In the rows, 100 means zero.
Known rows, with every way that one mark hangs from another:
[k_253 [k_214 [k_172 [k_790 k_635]] k_363]]: [62,114,55,134,140,138,77,62,71,132,105,75,145,101,140,108,118,125,127,76,118]
[k_635 [k_790 [k_715 k_897]]]: [99,111,86,116,87,71,93,111,115,142,86,116,110,102,126,81,126,110,125,124,113]
[k_172 [k_790 k_635 [k_715 k_897]]]: [98,81,70,118,91,94,86,98,104,148,83,116,102,142,121,100,131,123,136,97,134]
[k_481 [k_715 k_897]]: [92,92,97,100,99,93,93,104,98,107,93,93,109,127,110,94,95,107,95,96,105]
[k_172 [k_790 k_635 k_715]]: [95,86,66,117,102,100,91,104,104,135,88,106,102,138,112,111,119,129,134,91,132]
[k_363 k_897]: [91,94,102,105,101,87,117,99,100,108,100,120,88,110,78,118,104,111,83,89,96]
[k_214 k_172 [k_363 k_897]]: [70,108,86,121,135,118,99,74,92,99,109,96,126,66,109,116,97,110,88,81,94]
[k_790 k_715]: [108,109,88,115,100,90,97,118,108,116,97,94,114,110,110,92,108,104,128,114,104]
[k_635 [k_790 k_715]]: [96,117,80,115,96,77,97,117,115,130,92,105,112,98,119,91,114,116,123,119,111]
[k_481 [k_253 [k_214 k_172]] k_715]: [70,119,44,141,124,118,81,89,81,117,108,48,154,110,138,117,75,120,104,81,105]
[k_214 k_172 k_363]: [79,114,84,119,133,130,83,74,92,91,107,78,137,57,130,99,94,99,105,90,98]
[k_481 [k_715 [k_790 k_635]]]: [96,92,91,111,100,88,85,100,97,109,92,86,128,134,99,107,100,118,96,67,115]
[k_481 k_715]: [90,98,91,98,109,100,97,112,96,93,101,80,112,124,100,105,82,112,93,90,101]
[k_481 [k_715 [k_790 k_635] k_897]]: [100,86,96,113,90,82,80,94,98,123,87,98,127,139,108,96,113,112,97,71,117]
[k_253 [k_214 k_172 k_363]]: [73,132,75,133,138,132,83,72,75,114,113,65,151,76,138,94,108,104,120,93,95]
[k_253 [k_214 [k_172 k_790]]]: [75,112,54,141,111,125,88,81,78,130,102,80,125,103,124,104,103,116,128,94,119]
[k_363 [k_790 k_635] k_897]: [99,74,96,110,103,90,122,113,106,110,109,104,94,132,76,134,113,144,82,63,109]
[k_481 k_253]: [99,99,72,105,105,101,91,95,99,111,101,92,114,95,113,114,97,101,91,91,100]
[k_481 [k_253 [k_214 k_363]] [k_715 k_897]]: [81,113,55,111,134,108,73,86,74,136,105,69,159,124,142,101,116,111,101,84,96]
[k_172 k_790]: [96,82,69,98,99,106,95,98,95,120,94,112,90,117,92,107,110,111,107,94,119]
[k_214 [k_172 k_790] [k_363 k_897]]: [67,91,59,122,134,125,93,73,88,116,101,106,117,82,103,121,106,119,94,76,111]

Rows:
[63,112,52,134,139,128,92,70,70,137,108,92,134,99,114,115,119,122,112,80,109]  [k_253 [k_214 [k_172 k_790] [k_363 k_897]]]
[110,88,105,116,79,78,81,81,101,132,84,120,117,118,109,89,134,100,106,78,118]  [k_715 [k_790 k_635] k_897]
[66,127,77,136,138,121,97,71,74,120,113,82,142,84,119,109,111,114,106,85,92]  [k_253 [k_214 k_172 [k_363 k_897]]]
[105,83,87,123,103,82,118,129,114,123,107,98,106,141,85,127,121,148,107,76,112]  [k_363 [k_790 k_635 k_715] k_897]
[101,100,101,122,92,85,91,99,110,130,87,105,111,127,131,93,124,114,132,103,115]  [k_790 k_635 [k_715 k_897]]
[69,94,62,121,135,137,77,64,89,110,98,87,128,85,133,114,104,122,112,72,123]  [k_214 [k_172 [k_790 k_635]] k_363]
[89,107,41,111,145,117,83,110,77,123,121,45,166,128,123,117,108,131,97,69,97]  [k_481 [k_253 [k_214 [k_363 k_790]]] k_715]
[70,118,50,131,138,137,78,70,71,130,108,77,145,91,133,100,116,114,127,89,111]  [k_253 [k_214 [k_172 k_790] k_363]]
[97,90,63,116,105,88,75,95,97,119,94,77,143,131,112,121,97,119,87,58,115]  [k_481 k_253 [k_715 [k_790 k_635]]]
[69,109,59,144,112,127,87,71,79,132,100,79,125,113,131,111,106,127,128,83,126]  [k_253 [k_214 [k_172 [k_790 k_635]]]]
[74,98,49,134,134,118,90,87,95,128,100,101,128,89,111,115,113,123,117,87,115]  [k_214 [k_172 [k_790 k_715]] [k_363 k_897]]
[99,106,52,129,98,85,70,93,80,151,97,80,158,137,121,97,119,105,103,77,108]  [k_481 [k_253 k_214] [k_715 k_790 k_897]]
[99,106,65,132,134,124,87,109,105,102,115,60,152,74,126,98,106,121,126,91,105]  [k_214 k_172 [k_363 [k_790 k_715]]]
[76,97,57,117,133,135,79,74,89,108,100,89,127,73,123,106,103,109,111,84,116]  [k_214 [k_172 k_790] k_363]
[80,114,67,138,139,122,102,90,79,119,123,70,146,92,110,113,118,129,105,76,95]  [k_253 [k_214 k_172 [k_363 k_790 k_897]]]
[99,91,83,111,134,97,107,116,104,120,112,93,128,121,96,121,132,141,106,71,102]  [k_214 [k_363 [k_790 k_635 k_715] k_897]]
[102,101,68,134,126,119,83,103,106,113,109,71,151,76,134,88,116,115,128,96,107]  [k_214 k_172 [k_363 [k_790 [k_715 k_897]]]]
[107,89,90,110,88,79,82,103,98,120,89,100,126,128,99,86,110,100,97,85,110]  [k_481 [k_715 k_790 k_897]]
[75,101,53,134,135,130,74,78,97,123,97,82,138,92,140,108,111,125,135,83,127]  [k_214 [k_172 [k_790 k_635 k_715]] k_363]
[83,114,22,153,114,117,78,88,86,150,102,71,146,105,141,111,106,119,137,97,121]  [k_481 [k_253 [k_214 [k_172 [k_790 k_715]]]]]
[68,122,50,137,140,120,87,69,75,129,113,75,152,82,131,123,107,115,97,77,94]  [k_481 [k_253 [k_214 k_172 [k_363 k_897]]]]
[93,84,93,99,132,103,109,102,96,108,114,97,117,115,90,127,126,137,83,59,99]  [k_214 [k_363 [k_790 k_635] k_897]]
[126,86,82,117,90,87,100,133,115,125,102,92,117,122,104,89,125,118,126,106,110]  [k_363 [k_790 [k_715 k_897]]]
[67,105,22,141,124,124,76,86,77,132,104,56,148,123,134,123,82,128,109,77,120]  [k_481 [k_253 [k_214 [k_172 k_790]]] k_715]
[113,86,80,120,102,81,120,139,113,121,110,99,105,127,74,117,118,134,107,91,105]  [k_363 [k_790 k_715] k_897]
[85,98,52,131,125,124,73,82,96,132,93,94,138,84,138,90,119,108,136,101,121]  [k_214 [k_172 [k_790 [k_715 k_897]]] k_363]
[77,118,49,109,146,116,78,93,72,122,113,56,160,121,132,112,103,117,98,78,93]  [k_481 [k_253 [k_214 k_363]] k_715]
[60,88,65,124,136,126,92,64,89,118,99,105,117,93,112,131,108,132,96,62,120]  [k_214 [k_172 [k_790 k_635]] [k_363 k_897]]
